Each row comes from the steps of one path. Every step used is in the known rows, and no mark comes twice. Write the path behind each row, first mark first.
(in the rows, 128 means zero)
Known rows:
fosub > kivu > vebarot: [109 141 162  80 160 147 187 140 156 118 184 122 126  76 168 124 106 137
 127 160]
kivu > vebarot > sokol > lopov: [ 89  92 162 110 169 135 187 160 134 117 177  91 129  70 133 169 113 162
 137 149]
fosub > vebarot: [102 153 164  86 122 134 167 110 101  98 163 106 124 107 141 157 147 137
 137  75]
vebarot > sokol > lopov > fosub: [ 93  95 145 118 121 124 170 155 135 112 132 117 133  94 125 160 120 136
 135 152]
sokol > lopov: [106 133 159 106 143 135 200 144 139  99 150  85 146  80 121 165 146 130
 149 129]
lopov > fosub > vebarot: [110 144 153  88  96 116 152 104 124  98 148 133 120 109 148 141 140 134
 132 109]
sokol > lopov > fosub > kivu > vebarot: [114 113 151  89 141 128 188 153 210 112 157 130 127  64 142 120 101 136
 137 207]
fosub > lopov: [ 99 163 164 117 144 117 162 152 153 113 155 106 142  93 147 152 135 112
 145 122]
fosub > lopov > kivu > vebarot: [ 92 143 178 109 156 141 156 164 166 111 196 111 148  67 156 133 118 108
 136 155]
lopov > fosub: [115 145 146 105 111 116 169 126 133 108 146 136 136  95 165 137 136 124
 130 148]
lopov > kivu > vebarot > fosub > sokol > vofegit: [ 70 146 171 123 113 229 171 104 103 117 208  74 173  72 144 109 111 172
 125 130]
vebarot > kivu: [111 140 164  80 135 109 173 119 111 118 166 106 136  97 158 175 165 174
 141 104]
vebarot > sokol > lopov > kivu: [ 75  89 170 108 131 176 177 164  98 106 163  90 149  88 108 164 121 108
 132 126]
vebarot > kivu > lopov: [115 149 170  72 150  90 182 159 142 131 150  93 124 104 141 177 137 171
 149 115]
fosub > sokol: [119 153 156 111 103 164 185 105 147 101 161 106 157  94 141 141 138 150
 142 123]
lopov > fosub > sokol: [127 147 144 114  80 144 170 102 173 101 144 135 155  96 150 124 130 148
 139 156]
fosub > kivu > vebarot > sokol: [ 88 110 162  89 162 156 169 153 129 130 181 124 116  88 163 135  86 146
 117 149]
vebarot > kivu > lopov > fosub > sokol > vofegit: [115 140 149 103  84 115 148 126 179 140 130 104 137 109 141 151 125 213
 144 156]
fosub > lopov > kivu > vebarot > sokol: [ 69 110 179 115 156 150 139 178 136 124 192 113 139  80 151 143  98 116
 126 145]
lopov > kivu > vebarot: [100 131 176  92 148 161 179 140 121 104 204 114 149  67 165 135 128 122
 125 148]
kivu > lopov > fosub > sokol > vofegit: [111 156 142 123  84 143 159 136 174 128 128 106 142 108 138 128 103 164
 137 168]

Write each row's path:
[ 73 119 148 105 104 122 124 151  99 138 127 107  98 132 131 156  94 157
 121 108]
kivu > lopov > fosub > vebarot > sokol > vofegit
[ 77  96 141 107 128 153 136 146 128 145 166 136 111  94 176 120  80 162
 104 180]
lopov > fosub > kivu > vebarot > sokol > vofegit
[106 122 170 111  97 196 194 126 162  87 164  84 178  77  99 141 134 124
 150 146]
fosub > sokol > lopov > kivu
[ 87 150 178 105 124 212 188 107 129 104 210  88 174  68 138 107 111 149
 135 130]
lopov > kivu > vebarot > fosub > sokol
[116 133 150  84 136 128 171 135 180 118 168 152 121  77 176 108  99 134
 123 192]
lopov > fosub > kivu > vebarot
[ 80 159 158 127 127 196 178  96 115 123 195  71 160  78 152 121 116 200
 132 123]
kivu > vebarot > fosub > sokol > vofegit
[118 157 151  96 127  96 177 164 161 122 129 125 123 103 145 138 110 118
 138 159]
kivu > lopov > fosub
[123 144 158  75 125  70 167 155 163 133 135 121 120 104 148 160 131 165
 146 148]
vebarot > kivu > lopov > fosub
[108 124 153  92 104 115 169 119 153  91 139 113 127  95 113 155 142 136
 146 123]
sokol > lopov > fosub > vebarot
[ 89 153 176 112 131 148 154 161 142 108 168 108 154  89 139 139 130  82
 138 129]
fosub > lopov > kivu
[112 130 159  69  97  91 142  95 125 108 152 133 115 111 150 165 161 179
 141  97]
lopov > fosub > vebarot > kivu
[130 159 149 106  93 124 179 139 201 116 128 120 143 104 133 126 104 143
 147 168]
kivu > lopov > fosub > sokol
[ 83 181 169  79 159 162 203 171 131 133 147  81 126 108 120 119  80 109
 140 116]
vebarot > fosub > kivu > lopov
[ 87 162 167 101 170 152 195 123 104 116 198  90 143  72 161 131 121 157
 133 114]
kivu > vebarot > fosub
[ 98 162 165 110 136 179 197 100 143 110 196  88 161  73 148 119 116 180
 142 124]
kivu > vebarot > fosub > sokol
[ 89 112 160 106 162 136 170 145 104 124 186 112 124  84 168 155 112 159
 122 133]
kivu > vebarot > sokol
